What can hang from each mark:
fanok: danel
gabi: deras kevorez
kevorez: fofa gabi
deras: danel fofa
zuva: deras fanok kevorez
fofa: kevorez
danel: deras kevorez

Each row was made from one small tree. The marks that hang from a mark follow it in brackets, in alphabetical order. Every link used is in the known rows. Write each row's tree.
(in the rows, 128 means zero)
Known rows:
zuva(deras): [122 156 116 117 127 115 138  76 144 113 128 125 100 126 121 125 145 152
 112 120 129]
deras(danel fofa): [130 140 123 127 123 114 133  97 142 135 129 128 112 145 130 115 134 159
 109 117 122]
kevorez(fofa): [122 144 125 117 130 118 131 117 148 118 132 127 110 163 131 108 131 154
 113 116 128]
deras(danel fofa(kevorez(gabi))): [133 137 126 131 126 119 133 128 139 141 132 141 128 168 137 120 119 168
 108 118 121]
zuva(deras(danel) fanok kevorez): [126 160 101 121 124 106 148  68 143 105 126 123 110 120 122 131 152 164
 112 124 128]
danel(kevorez(fofa gabi(deras))): [136 127 125 121 141 110 129 121 147 132 125 128 127 121 120 117 122 144
 116 108 139]
fofa(kevorez): [122 148 128 118 128 119 134 106 140 125 138 130 102 184 136 119 124 156
 109 118 124]
deras(danel): [125 149 116 123 128 107 133  86 136 137 135 127  97 161 126 120 140 162
 110 121 123]
zuva(deras fanok): [125 153 112 115 141 117 144  87 149 103 123 123 114 170 131 123 134 157
 107 118 135]
fanok(danel(kevorez(gabi(deras)))): [137 134 119 118 152 115 130  97 147 131 120 124 113 155 119 118 124 132
 116 107 146]
fanok(danel(deras(fofa) kevorez(gabi))): [135 130 125 121 148 109 129  96 138 142 133 116 112 179 116 118 132 118
 112 101 137]
fanok(danel(deras kevorez)): [125 141 125 114 146 103 128  65 133 137 141 107  82 190 115 117 143 116
 112 107 136]
danel(kevorez(gabi(deras(fofa)))): [142 123 124 125 139 113 133 110 146 137 122 127 131 107 119 123 118 139
 113 105 136]
danel(deras): [122 145 116 120 133 104 134  87 131 136 143 115  93 177 122 123 137 139
 111 108 128]
deras(danel(kevorez) fofa): [132 134 131 125 133 104 129  74 137 144 135 121 106 131 120 118 139 146
 107 117 121]
kevorez(fofa gabi(deras(danel))): [134 132 115 129 128 112 131 133 146 135 122 137 130 132 129 115 123 167
 117 113 134]
kevorez(fofa gabi(deras)): [134 132 116 123 132 120 132 143 152 123 120 135 133 140 130 113 116 156
 117 109 139]
danel(kevorez): [126 144 128 116 144 106 131  72 137 134 139 119  93 148 118 122 140 140
 109 115 126]
gabi(kevorez(fofa)): [133 137 118 121 128 117 133 128 153 122 126 133 120 145 128 113 129 151
 113 111 133]
gabi(kevorez): [134 142 111 122 132 114 137 105 146 128 128 131 110 148 124 124 131 150
 112 111 132]
gabi(deras(danel) kevorez): [140 132 107 130 123 108 135 101 144 139 120 131 115 112 122 124 128 158
 116 111 137]
fanok(danel(deras kevorez(fofa gabi))): [129 133 126 117 149 106 126 106 139 137 137 117 107 193 117 111 136 124
 114 105 139]
danel(deras(fofa)): [128 135 122 123 126 111 134  99 137 134 137 116 107 160 125 118 131 135
 111 105 126]
kevorez(gabi): [130 148 112 122 141 115 136 114 141 132 132 134 115 173 126 125 127 157
 111 114 130]

Which tree is each row?
[130 131 130 117 140 109 129  77 138 136 135 108  96 173 117 111 137 112
 111 104 134] | fanok(danel(deras(fofa) kevorez))
[136 137 103 121 135 118 145 144 156 104 116 133 147 139 133 119 116 158
 117 107 141] | zuva(fanok kevorez(fofa gabi(deras)))
[132 133 124 124 135  99 130  69 135 145 131 119  98 113 117 122 136 148
 112 116 131] | gabi(deras(danel(kevorez)))
[135 128 125 126 143 102 131  95 132 149 140 117 116 151 113 128 131 128
 109 102 128] | danel(deras(fofa) kevorez(gabi))
[139 127 115 123 122 119 133 133 157 120 116 131 128 112 128 113 120 149
 119 106 141] | gabi(deras kevorez(fofa))
[133 136 118 130 128 113 133 121 137 142 127 139 121 154 134 124 115 169
 114 116 131] | fofa(kevorez(gabi(deras(danel))))
[129 137 129 119 147 110 128 114 143 133 136 129 119 152 120 117 132 147
 110 113 130] | danel(kevorez(fofa gabi))
[139 127 114 128 119 111 132 124 151 131 118 133 125 108 127 113 127 159
 117 111 137] | gabi(deras(danel) kevorez(fofa))
[132 138 127 125 130 125 135 137 144 129 130 139 131 173 137 119 111 158
 109 113 124] | deras(fofa(kevorez(gabi)))
[131 128 130 123 130 103 126  92 142 138 130 120 109 109 122 111 135 149
 114 116 132] | gabi(deras(danel(kevorez(fofa))))
[130 133 125 128 128 115 134 129 134 140 138 128 123 185 131 124 116 144
 110 105 125] | danel(deras(fofa(kevorez(gabi))))
[134 146 100 123 124 112 142 112 145 119 123 133 122  96 118 131 129 151
 120 110 135] | zuva(kevorez(gabi(deras)))
[126 138 133 121 135 102 125  84 138 139 139 122 101 139 121 112 144 152
 110 120 124] | deras(danel(kevorez(fofa)))
[133 129 129 129 114 119 133 114 143 133 124 131 121 130 139 113 115 160
 113 115 126] | gabi(deras(danel fofa(kevorez)))
[128 132 126 121 144  98 128 106 133 145 145 118 112 165 114 121 136 134
 111 106 131] | danel(deras kevorez(fofa gabi))
[137 133 127 129 141 104 130  94 136 150 133 129 120 134 118 123 134 152
 107 114 123] | deras(danel(kevorez(gabi)) fofa)
[145 123 114 133 118 114 135 113 150 137 114 133 129  94 126 119 123 154
 115 108 135] | gabi(deras(danel fofa) kevorez)
[129 130 132 122 136 100 130  77 132 142 143 108 101 144 116 121 138 123
 108 104 125] | danel(deras(fofa) kevorez)
[136 128 125 117 146 118 127 120 153 125 118 126 123 148 123 108 122 134
 118 107 147] | fanok(danel(kevorez(fofa gabi(deras))))
[126 143 111 114 153 114 138  97 143 119 131 112 102 252 134 111 127 134
 110 106 142] | zuva(fanok(danel(deras)))
[133 137 118 124 131 121 136 132 143 130 126 138 125 160 134 124 108 158
 114 111 135] | fofa(kevorez(gabi(deras)))
